What can hang from each mark
K58: K166 K473 K631
K486: K166
K673: K166 K631
K753: K115 K473
K115: K753
K473: K58 K753
K270: K166
K166: K58 K486 K673
K631: K58

Every row comes from one small tree of marks. Brackets hold a mark, then the marks that hang from it, in the order of their numbers. Every link used is in the known rows. Which tree was each row made from?
In the rows, zero is written as 128.
Known rows
(K486 (K166 (K58 K473) (K673 K631))): [154 142 103  98 140  76 146 143  58 139 194 193 161 135 130 161 137 150
 146  68 131 137 103 146 115 164 155]
(K753 K115 (K473 (K58 (K166 K673)))): [158 152  85 118 134 131 131 129  94 118 153 134 185 127  90 160 169 143
 175  99  68 144 120 175 115  91  97]
(K631 (K58 K473)): [169 172 116 102 138  70 140 146  79 163 145 169 129 131 137 165 102 164
 118 108 116 113 100 156 111 129 115]
(K486 (K166 (K58 K631) K673)): [153 136  99 115 139 113 143 140  90 141 173 188 169 134 118 146 158 144
 167  71 131 132 116 166 117 151 139]
(K753 K473): [166 171  85 118 139 136 129 135  93 127 130 128 149 121 106 157 130 148
 147 107  93 121 125 161 126  99 116]
(K673 (K166 K486)): [159 186  79 113 135 112 135 145  84 145 141 132 172 124 120 140 152 160
 113  78  70 126 119 138 148 130  98]
(K631 (K58 (K473 (K753 K115)))): [174 159 120 118 143  67 146 133  65 151 159 199 143 125 131 167 139 159
 147 105  93 145  95 170 106  83 105]
(K115 K753): [175 177  83 111 135 103 129 152  88 125 127 145 148 131 104 158 144 150
 147 107  74 136 122 156 132 111 108]
(K58 K166 (K473 (K753 K115)) K631): [161 163 117 118 139  94 147 131  75 152 157 191 162 123 134 165 178 156
 166  99  72 143 100 176 105  70  95]
(K631 K58): [170 173 105 114 143 100 138 143  88 162 140 159 142 133 124 161 123 160
 126 113 107 117 111 166 118 122 116]
(K631 (K58 (K166 K486) K473)): [151 179 116 109 131  71 141 147  74 177 138 170 170 125 152 167 121 168
 113  68  93 118 101 154 134 138 112]
(K753 K115 (K473 K58)): [170 156  87 115 141 142 126 129  95 111 128 111 154 122  78 154 151 151
 161 112  74 136 120 171 109  80 104]
(K166 (K58 K473)): [159 175 105  96 134  70 137 144  84 128 150 170 137 128 120 159 114 151
 126  95 119 117 100 152 116 134 126]
(K270 K166): [175 200  87 108 134 110 138 140  97 121 140 135 141 130 110 152 137 162
 144 113  97 127 121 147 124 133 111]
(K473 (K58 K166)): [160 165  97 101 129 120 134 137 109 148 121 112 163 128 100 167 156 160
 138 112  86 109 113 157 112 111  94]
(K673 (K631 K58)): [171 177 104 114 150 116 142 143  69 170 163 166 139 136 129 166 138 161
 117 115  91 126 115 166 105 130 138]
(K753 K115 (K473 (K58 K166 K631))): [163 158  98 123 141 161 133 128  98 136 135 129 173 123  95 158 181 155
 173 105  52 133 123 189  99  74  96]
(K673 K166 (K631 K58)): [177 184  92 115 147 115 145 145  62 179 180 172 151 139 135 157 156 164
 108 111  67 129 119 163 110 134 108]
(K473 (K58 K166) (K753 K115)): [165 153 100 117 134 117 139 125  95 134 136 143 177 123  96 168 194 155
 166 107  65 143 108 172 108  65  84]
(K673 (K166 K58 K486)): [154 186  83 114 134 105 136 144  80 134 154 159 179 126 117 138 156 151
 114  65  76 128 120 149 147 145 109]
(K486 (K166 K58 K673)): [153 138  92 109 133  90 139 139  88 130 167 177 178 132 114 152 144 144
 161  70 138 134 113 155 131 152 135]
(K166 (K58 K473) K486 (K673 K631)): [146 172  97 101 141  83 143 143  55 126 185 186 154 129 128 152 136 144
 117  62 101 137 105 138 123 166 167]
(K166 K58 K486 (K673 K631)): [147 173  88 112 144 114 141 141  64 126 181 177 168 132 115 146 157 140
 123  67  93 140 117 148 129 162 167]
(K673 (K631 (K58 K166))): [163 180 106 117 143 113 144 143  69 185 163 175 165 137 142 176 153 165
 122 109  80 124 114 173 110 126 123]
(K270 (K166 (K58 (K473 (K753 K115))))): [175 189 104 114 136  70 148 131  69  98 171 203 149 125 115 155 157 152
 167  92  89 160 102 163 113 106 113]
(K473 (K58 (K166 K486) K631) K753): [154 157 108 122 133 155 141 126 100 154 123 136 173 115 108 155 200 155
 147  80  59 122 116 160 109  95 108]
(K115 (K753 (K473 K58))): [180 162  80 114 131 146 121 139  96 110 116 113 144 122  76 159 151 144
 161 107  53 132 130 163 116  92 104]
(K673 (K166 K486) (K631 (K58 K473))): [167 187 104 108 142  88 146 149  47 178 177 174 153 130 151 153 138 171
  91  77  65 128 106 143 123 152 119]

Which tree is each row?
[157 171 109 105 144  82 145 145  51 161 182 185 146 132 143 158 123 157
 108  74  97 133 102 143 118 163 156]	(K166 K486 (K673 (K631 (K58 K473))))
[152 171  84 111 146 120 138 140  68 137 167 150 160 130 119 149 151 147
 123  80  87 136 118 137 130 149 156]	(K166 K486 (K673 K631))
[166 190 104 103 134  88 148 142  84 113 186 198 131 137 122 143 137 147
 155  93 109 132 110 157 102 167 136]	(K270 (K166 (K58 K473 K631) K673))
[173 163  90 122 130 166 127 139  98 135 122 132 163 124  92 163 181 149
 174 101  33 130 133 184 106  89  94]	(K115 (K753 (K473 (K58 K166 K631))))
[162 164  89 113 129 148 129 131 104 137 121 109 166 120  96 168 153 154
 151 105  73 113 125 166 114  94  96]	(K753 (K473 (K58 K166)))
[160 144  94 117 132 110 142 123  93 127 158 160 183 127  94 163 195 144
 176 102  73 152 107 169 109  80  92]	(K473 (K58 (K166 K673)) (K753 K115))
[148 171 115 108 129  64 145 147  72 169 160 187 176 130 152 163 122 158
 122  62  99 126 101 151 136 154 120]	(K631 (K58 (K166 K486 K673) K473))
[164 155 107 117 133 150 143 126 106 157 131 144 157 122 103 164 197 154
 158 111  69 117 115 172  92  83  96]	(K473 (K58 K166 K631) K753)
[163 163 106 113 139  67 143 132  69 115 162 201 151 123 116 160 151 144
 154  91  98 150  97 167 111  88 116]	(K166 (K58 (K473 (K753 K115))))
[144 175  86 113 137 117 142 140  67 151 168 158 187 130 132 159 169 150
 128  72  75 137 120 146 137 146 142]	(K58 (K166 K486 (K673 K631)))
[165 151 110 123 139 141 143 124  97 145 141 154 170 124 100 161 209 155
 172 109  56 139 112 183  93  65  90]	(K473 (K58 K166 K631) (K753 K115))
[162 161  98 118 134 171 132 130 108 147 127 119 159 123 101 161 169 153
 158 107  64 111 128 179  98  93 102]	(K753 (K473 (K58 K166 K631)))
[145 169  88 113 137  98 136 141  83 117 159 170 172 129 110 142 142 138
 130  64 109 133 116 147 139 155 146]	(K166 K58 K486 K673)
[157 156 102 113 132  64 148 131  71 134 174 197 176 127 129 168 164 146
 168  91  87 153  97 162 120  87  96]	(K58 (K166 K673) (K473 (K753 K115)))
[157 190  92 102 139  89 143 147  50 143 181 176 160 126 135 147 151 158
 100  64  70 133 107 139 127 157 130]	(K673 (K166 (K58 K473) K486) K631)
[152 178 107 120 134 101 139 145  83 176 133 161 184 126 141 163 142 166
 119  73  85 123 114 163 141 132 113]	(K631 (K58 (K166 K486)))
[172 146 107 120 145 144 139 124  97 130 138 145 143 124  85 151 194 151
 168 117  67 139 111 174  87  68 104]	(K473 (K58 K631) (K753 K115))
[157 169  97 118 148 114 144 143  60 161 177 175 160 134 132 152 143 153
 116  79  88 137 116 152 124 158 155]	(K166 K486 (K673 (K631 K58)))
[168 161 106 111 139  75 141 131  74 127 150 173 145 121 118 162 147 153
 154 104  91 145  98 157 113  75 104]	(K58 (K473 (K753 K115)))
[142 172  87 113 129 102 138 141  88 144 148 150 191 127 127 154 153 149
 135  69  90 129 116 146 148 141 120]	(K58 (K166 K486 K673))
[154 186 104 108 135  96 143 146  72 145 166 179 157 125 133 136 151 155
 114  62  77 123 109 150 125 149 115]	(K673 (K166 (K58 K473 K631) K486))
[147 170 102 119 134  94 142 144  80 167 157 177 190 132 140 158 143 154
 128  67  92 130 112 160 142 149 121]	(K631 (K58 (K166 K486 K673)))
[152 163  98 122 134 176 131 131 102 145 117 111 174 114 103 153 174 154
 147  75  55 116 128 167 117 105 114]	(K753 (K473 (K58 (K166 K486) K631)))
[165 167 122 115 131  75 149 135  74 174 151 197 156 125 150 179 142 161
 138  97  94 124  98 168 111  98  96]	(K631 (K58 K166 (K473 K753)))
[160 174 113 103 138  93 140 143  86 138 155 180 128 130 124 153 130 151
 132  97 111 113 103 164 101 133 133]	(K166 (K58 K473 K631))
[147 160 102 112 132  76 144 133  69 116 168 200 159 119 124 150 145 135
 138  56 108 140 103 142 129 135 141]	(K166 (K58 (K473 K753)) K486 K673)
[170 152  96 122 148 164 129 129  98 121 134 120 146 123  81 148 166 152
 168 112  65 133 123 182  94  78 110]	(K753 K115 (K473 (K58 K631)))
[156 163  97 114 141 117 141 141  92 129 173 187 148 137 112 143 153 137
 149  96 110 126 116 170 108 143 140]	(K166 (K58 K631) K673)
[154 182 106 120 142 117 143 145  62 182 154 167 181 130 145 167 158 167
 111  77  70 130 115 163 129 139 134]	(K673 (K631 (K58 (K166 K486))))
[171 148  97 115 141 121 136 124  96 119 134 135 152 123  83 158 178 151
 162 116  77 142 108 164 101  69  99]	(K473 K58 (K753 K115))
[169 156  96 116 142 175 129 130 107 133 125 110 131 120  87 151 155 150
 154 115  78 111 127 169  93  97 117]	(K753 (K473 (K58 K631)))
[145 167 108 106 137  90 143 143  77 129 170 189 149 127 127 140 136 143
 132  59 107 126 105 151 120 160 152]	(K166 (K58 K473 K631) K486 K673)
[150 176 113 106 139  97 140 144  79 136 146 172 145 123 129 144 134 153
 122  65 101 119 105 152 118 145 144]	(K166 (K58 K473 K631) K486)
[161 188  78 112 143 127 140 144  63 153 162 139 168 127 125 144 168 161
 104  82  54 132 121 138 136 137 118]	(K673 (K166 K486) K631)
[152 136 112 102 135  84 146 144  81 141 177 196 155 132 128 150 136 149
 161  66 138 127 104 157 112 157 138]	(K486 (K166 (K58 K473 K631) K673))
